Each row was made from one small tree. Brackets hold a mark, then the marks that hang from it, in alphabetical order. Every link used is in the known rows. Write each row's tree.
Known rows:
[susaf [guzi [dipato merep]]]: [-1.55  1.82  0.52 -0.12 -1.04  1.12  1.54  1.91 -1.70  1.28  0.60  3.07
  1.67  0.00  1.87  3.69 -0.33  2.41 -1.56 -2.44  0.67 -1.40  1.05  0.24
 -2.20]
[guzi [dipato merep] [fugen sazami] susaf]: [ 0.09 -0.55  0.09  0.32 -1.81  0.21  3.65  0.92 -1.37  2.04  1.18 -0.89
  0.23 -0.84  0.57  0.21 -0.61  2.13 -1.84 -3.75 -1.14 -2.20  0.47  2.23
 -0.28]
[guzi [dipato [merep reda rizoz]] [fugen [sazami susaf]]]: [ 2.34  0.05  0.37  0.50 -0.99 -1.43  1.18  0.10  1.72  2.74  0.52  0.06
 -0.50 -1.10  0.88 -2.70 -0.45  1.25 -0.46 -2.19  0.52  0.75  0.47  1.44
  0.27]
[sazami [dipato [merep reda]] fugen [susaf guzi]]: [ 0.95  2.32 -1.48 -0.41 -2.34 -3.20  0.27  0.13  2.77  1.04  0.24  5.37
 -1.16  4.03  0.94 -2.11  0.86 -0.86 -0.14 -4.36 -0.35 -1.04  0.39  2.22
 -1.34]
[rizoz [merep [dipato [guzi susaf]] zopi]]: [ 0.02 -1.71 -0.64 -1.65  0.22  1.79 -3.06  0.67 -2.14 -2.84 -0.20 -1.63
 -1.73 -2.24 -0.55 -0.07  0.77 -1.37 -0.29  4.59 -0.78 -0.87  0.34 -0.03
  3.15]
[susaf [guzi [fugen [sazami dipato]]]]: [-2.48 -0.35 -0.66 -0.32 -1.33 -0.32  1.58 -1.63  0.19 -0.19  0.11  0.46
  0.88  0.95  0.69 -2.36  0.82  0.31 -0.57 -2.96 -0.81 -0.99 -0.44  2.24
  0.71]
[guzi [dipato [merep rizoz zopi]] susaf]: [ 0.93 -0.06  0.17 -0.34  0.60  1.61  0.03  1.88 -2.32  1.14  0.07  0.04
 -0.03 -1.10  1.51  3.59 -0.03  1.39 -1.10  0.56 -0.02  0.41  2.11 -0.63
  0.22]
[fugen [sazami [dipato guzi]]]: [-3.97  0.90 -0.62 -0.28  0.26 -0.48 -0.15 -0.29  0.34 -1.05  0.66 -0.62
  0.17 -0.80  1.59  1.35 -0.03 -0.67  1.50  0.37  0.53 -1.61 -0.32  0.65
 -2.66]
[reda luter [merep [dipato [guzi fugen]] rizoz zopi]]: [ 0.65 -2.14  1.33 -0.65  2.94  0.46 -2.57 -3.43  0.14 -2.30 -2.35 -5.22
  1.75  0.57 -3.49 -1.53  0.35 -1.07  0.75  4.08  1.07  1.56 -0.87 -1.78
  3.15]
[sazami [dipato guzi [merep zopi]] fugen]: [-0.71  0.89 -1.56 -1.09 -0.42 -1.24 -0.32  1.72 -0.30 -0.52  2.03  1.74
 -1.37  1.83  1.00  2.13  0.12 -0.93  1.53 -1.20 -0.22 -2.99  1.38  0.23
 -2.83]
[susaf [guzi [fugen [sazami [dipato merep]]]]]: [-1.10  0.15 -1.08  0.04 -1.92 -1.07  3.05  0.45 -0.56  0.63  1.45  1.75
  0.14  1.10  0.93 -0.85  0.99  0.95 -0.65 -4.10 -0.57 -1.05 -0.06  1.89
  0.05]
[rizoz [merep [dipato guzi] [reda luter] zopi]]: [-0.20 -1.66  1.74 -0.28  3.11  1.42 -3.56 -0.55  0.76 -1.86 -1.85 -2.18
  0.09 -1.56 -2.40  0.39  0.24 -1.95  0.70  6.05  1.35  2.73 -1.19 -3.48
  0.86]
[susaf [guzi [dipato [merep rizoz zopi]] [fugen sazami]]]: [ 2.14 -1.31 -0.05 -0.09 -1.70 -0.05  1.66  0.48 -2.13  1.60  1.71 -0.52
  0.24 -0.24  0.67 -1.20  0.35  1.95 -1.39 -3.19 -0.36  0.45  1.84  1.75
  2.58]
[guzi [dipato [merep [reda luter]]] [fugen sazami] susaf]: [ 1.56 -0.82  2.24  1.66 -0.17 -0.84  3.49 -0.39  1.47  2.97 -0.78 -1.96
  1.27  1.24 -2.27 -0.61 -1.42  1.32 -1.63 -3.48 -0.52  1.22 -0.80  0.43
 -0.91]
[merep reda zopi]: [-2.18  0.66 -0.16  0.99  2.67  3.01 -0.18 -0.72 -0.36 -0.05 -1.40 -0.55
  1.09 -2.39  0.89  3.17  0.18  0.05 -0.29  4.28  1.07  1.33 -1.17 -3.90
 -2.08]
[sazami [dipato [merep [reda luter]]] fugen [susaf guzi]]: [ 0.82  1.32 -0.14  0.39 -1.30 -3.81  0.21 -1.04  3.62  1.15 -0.87  4.66
  0.15  5.95 -0.80 -1.95  0.60 -1.78  0.06 -5.02 -0.18  0.61 -0.46  1.07
 -1.56]
[fugen [sazami [dipato guzi [merep zopi]]]]: [-1.83  0.39 -1.54 -0.14 -0.23 -0.79  0.68  1.66 -1.54 -0.28  2.54 -0.41
 -1.28 -0.04  1.51  3.25  0.75 -0.78  1.41  0.04  0.52 -1.49  0.71 -0.13
 -2.36]
[dipato [guzi susaf]]: [-1.46  1.01 -0.31  0.34 -0.67  1.09 -0.17  0.14 -0.46 -1.70 -0.44 -0.14
  0.61 -0.55 -0.08  1.42 -1.52  0.01  0.13  0.66 -1.18 -2.40 -0.71  0.22
 -0.99]
[merep [dipato guzi] [reda luter] rizoz zopi]: [ 0.81 -0.10  1.96  0.50  3.36  1.50 -3.19 -0.97  0.51 -1.28 -1.57 -2.35
  0.15 -1.03 -1.70 -0.01 -0.52 -1.08  1.86  5.60  1.46  3.99 -0.82 -3.33
  0.67]
[rizoz merep]: [-4.08 -0.97 -0.47 -0.24  2.47  2.67 -0.62 -0.11 -0.53 -1.51 -2.13  0.82
  1.62 -4.46  1.68  3.14  1.07 -0.34 -0.83  4.20  1.15  0.17 -1.46 -3.24
 -0.61]
[guzi dipato]: [-4.50  1.08  0.82 -0.40  1.63  2.78  0.15  0.06 -0.77  0.84 -1.03  0.48
  2.33 -2.26  2.45  4.10 -0.56  1.57 -0.69  1.14  1.20 -1.30  0.21 -1.24
 -3.55]
[rizoz [merep dipato reda]]: [-2.22  0.24  0.55 -0.61  3.28  3.12 -1.69  0.05  0.35 -1.03 -2.39  0.18
  0.05 -5.20  0.83  0.83  1.45 -0.20 -0.67  6.71  1.94  2.35 -1.61 -3.35
  0.37]

Which tree is each row?
[ 1.38 -0.15  0.44  0.15 -1.91 -0.47  2.34  0.58 -1.03  1.67  1.24  0.59
  0.84 -0.82  1.00 -1.53 -0.13  2.63 -1.35 -3.97 -0.18  0.27  1.11  2.16
  1.72] : [susaf [guzi [dipato [merep rizoz]] [fugen sazami]]]
[-1.75 -0.08 -1.10 -1.26 -2.41 -0.80 -0.80 -1.51  1.20 -0.46 -0.17  2.93
  0.46  3.38  0.67 -2.85  0.24 -0.54 -0.30 -3.62 -1.50 -2.80  0.34  3.21
  0.62] : [sazami dipato [susaf [guzi fugen]]]
[ 0.68 -2.57 -0.44 -1.11 -1.41  0.10 -0.42 -0.36 -0.80 -2.22  0.41 -2.76
 -1.83 -2.76 -1.34 -4.51  0.35 -0.70 -0.53  1.27 -1.59 -1.44 -0.85  2.57
  4.36] : [rizoz [merep [dipato [guzi [fugen sazami] susaf]]]]
[-0.79  0.27  0.79  2.10  3.11  1.62  1.22  0.17 -0.28  0.83 -1.24  0.12
  1.58 -0.46 -0.75  4.93  0.15 -0.25 -0.09  2.59  1.57  2.87 -1.68 -5.50
 -2.90] : [dipato [merep [reda luter] zopi]]
[ 0.83  0.76 -0.79  0.13 -2.70 -1.78  0.80  0.42 -0.93  1.51  1.24  2.43
 -0.28  0.05  2.55 -0.70  0.86  0.74 -0.84 -3.99  0.35  0.17  1.29  2.63
  1.22] : [fugen [sazami [susaf [guzi [dipato [merep rizoz]]]]]]
[-1.04  1.68 -0.49 -0.57 -1.00 -0.69  0.27  2.47 -0.10 -0.75  1.02  1.70
 -0.72  1.47  0.42  2.93 -0.94  0.05  0.71 -1.02 -0.72 -2.77  0.80  1.05
 -2.48] : [sazami [dipato [guzi susaf] merep]]
[ 3.12 -0.49  2.63  0.55  1.06  0.27 -1.72 -1.34  2.27 -1.18 -1.97 -2.51
  0.11  0.64 -3.83 -4.38 -2.16  0.02  0.89  1.96 -0.96  2.39 -1.21  0.11
  2.65] : [merep [dipato [guzi fugen susaf]] [reda luter] rizoz]
[-1.96  0.99 -1.92 -1.31 -2.30 -2.15 -1.08 -1.78  1.46 -0.48 -0.39  4.45
 -0.17  3.70  1.78 -2.61  1.16 -1.68 -0.05 -4.18 -1.05 -2.53  0.39  3.20
 -0.41] : [sazami dipato fugen [susaf guzi]]
[ 0.87 -1.05  1.87  0.32  1.77  1.55 -1.49 -1.40  0.56 -0.88 -0.68 -2.86
  0.32  0.70 -3.22 -1.67 -1.31 -0.53  1.06  2.98  0.01  1.06 -1.17 -1.95
  0.17] : [merep [dipato [guzi fugen]] [reda luter] zopi]
[ 2.88 -0.98 -0.50 -0.96 -2.80 -0.63 -0.67  0.62 -1.15  1.32  1.40  2.01
 -0.32  2.20  0.67 -1.76 -0.16  1.12 -1.12 -3.88 -0.97 -1.23  2.56  2.62
  2.43] : [sazami [susaf [guzi [dipato [merep rizoz zopi]] fugen]]]
[-1.40  0.09  1.14 -0.18  1.87 -0.04 -1.27 -2.84  0.32 -2.22 -3.06 -3.67
  1.77  1.43 -3.07  0.73  0.14 -1.31 -0.18  2.74  0.46 -0.03 -1.90 -0.76
  0.92] : [reda luter [merep [dipato [guzi susaf]]]]
[-1.05  1.83  0.86  0.23  3.45  3.07 -1.54 -0.36  0.11 -0.47 -2.03 -0.03
  0.10 -4.65  1.55  0.57  0.68  0.77  0.43  6.34  2.01  3.61 -1.21 -3.22
  0.21] : [merep dipato reda rizoz]
[ 2.51  0.21 -1.38 -1.17 -1.01 -2.22 -1.09  1.60  0.15 -0.90  1.18  1.01
 -2.19  2.41  0.14 -0.22 -0.13 -1.00  1.24 -1.40 -1.36 -1.34  2.13  1.69
  0.59] : [sazami [dipato [guzi susaf] [merep rizoz zopi]] fugen]
[-1.05  0.08 -2.57 -0.44 -1.97 -2.42 -0.36  1.00 -0.99 -0.19  2.97  0.72
 -2.30  1.50  1.67  1.30  1.00 -2.11  1.70 -1.61 -0.06 -2.52  0.97  1.52
 -1.67] : [fugen [sazami [dipato guzi [merep zopi]] susaf]]
[-0.91  1.18 -1.19  0.08 -1.78 -1.83  1.60  1.71 -0.39 -0.39  1.69  0.21
 -1.28  0.61  0.68  1.52 -0.14 -0.36  0.71 -1.91 -0.82 -2.06  0.33  1.97
 -1.58] : [fugen [sazami [dipato [guzi susaf] merep]]]
[ 2.71 -0.93 -0.18  0.13 -1.30  0.49  0.00 -1.10 -0.51 -0.75  1.06 -4.15
 -2.35 -0.73 -2.11 -4.42 -0.51 -0.38  0.00  1.40 -1.73 -0.45 -0.63  1.83
  2.92] : [merep [dipato [guzi [fugen sazami] susaf]] reda zopi]
[ 2.28 -0.23  0.54  0.56 -1.82 -0.16  2.61  0.36 -0.59  2.67  1.45 -0.63
  0.25  0.72 -0.46 -1.14 -0.26  2.05 -1.97 -3.44 -0.30  0.07  0.91  1.37
  0.52] : [susaf [guzi [dipato [merep reda zopi]] [fugen sazami]]]
[-0.47 -0.37  1.65  0.81  4.77  2.86 -2.14 -1.61 -0.12 -0.38 -2.64 -1.84
  0.76 -2.22 -0.49  1.09  0.93 -0.80  0.73  6.38  2.06  5.55 -1.32 -4.86
  0.83] : [merep dipato [reda luter] rizoz zopi]
[ 2.05  0.23  1.34  1.71  2.35  0.10 -1.01  0.77  0.89 -0.26 -0.71 -0.61
  0.78  0.06 -1.73  2.68 -1.33 -0.37  1.52  2.78  1.32  3.36 -0.62 -4.17
 -1.33] : [dipato guzi [merep [reda luter] rizoz zopi]]
[ 3.63 -1.71 -1.27  0.74 -2.09 -0.78  1.49  0.79 -1.75 -0.76  2.13 -2.28
 -1.53 -0.79 -0.95 -1.88 -0.67  0.19  0.27 -1.28 -2.01 -0.74  0.44  1.36
  3.15] : [dipato [guzi [fugen sazami] susaf] [merep rizoz zopi]]
[-0.76 -0.50 -0.87  0.07 -2.25 -0.81  2.43  0.31 -0.72  2.29  1.84  0.60
 -0.14 -0.58  1.72 -0.49  0.09  1.03 -0.90 -4.07 -0.27 -2.91  0.46  2.22
 -1.14] : [guzi [dipato merep] [fugen [sazami susaf]]]
[ 3.50  0.10  0.21  0.73  0.31  0.49 -0.32  1.40  0.60 -0.21  0.81 -0.74
 -0.50 -1.11 -1.42 -0.31 -1.70  1.13  1.07  1.81 -0.05  0.57  0.26 -1.72
  0.23] : [dipato [guzi fugen] [merep reda rizoz zopi]]
[ 0.98  0.80  0.15  0.40  1.40 -3.15 -0.90 -0.77  4.10  1.18 -1.71  3.23
 -0.13  3.00  0.01 -1.13  0.62 -1.93  1.33 -1.47  0.95  2.51 -0.41 -1.02
 -1.75] : [sazami [dipato [merep [reda luter] rizoz]] fugen susaf]
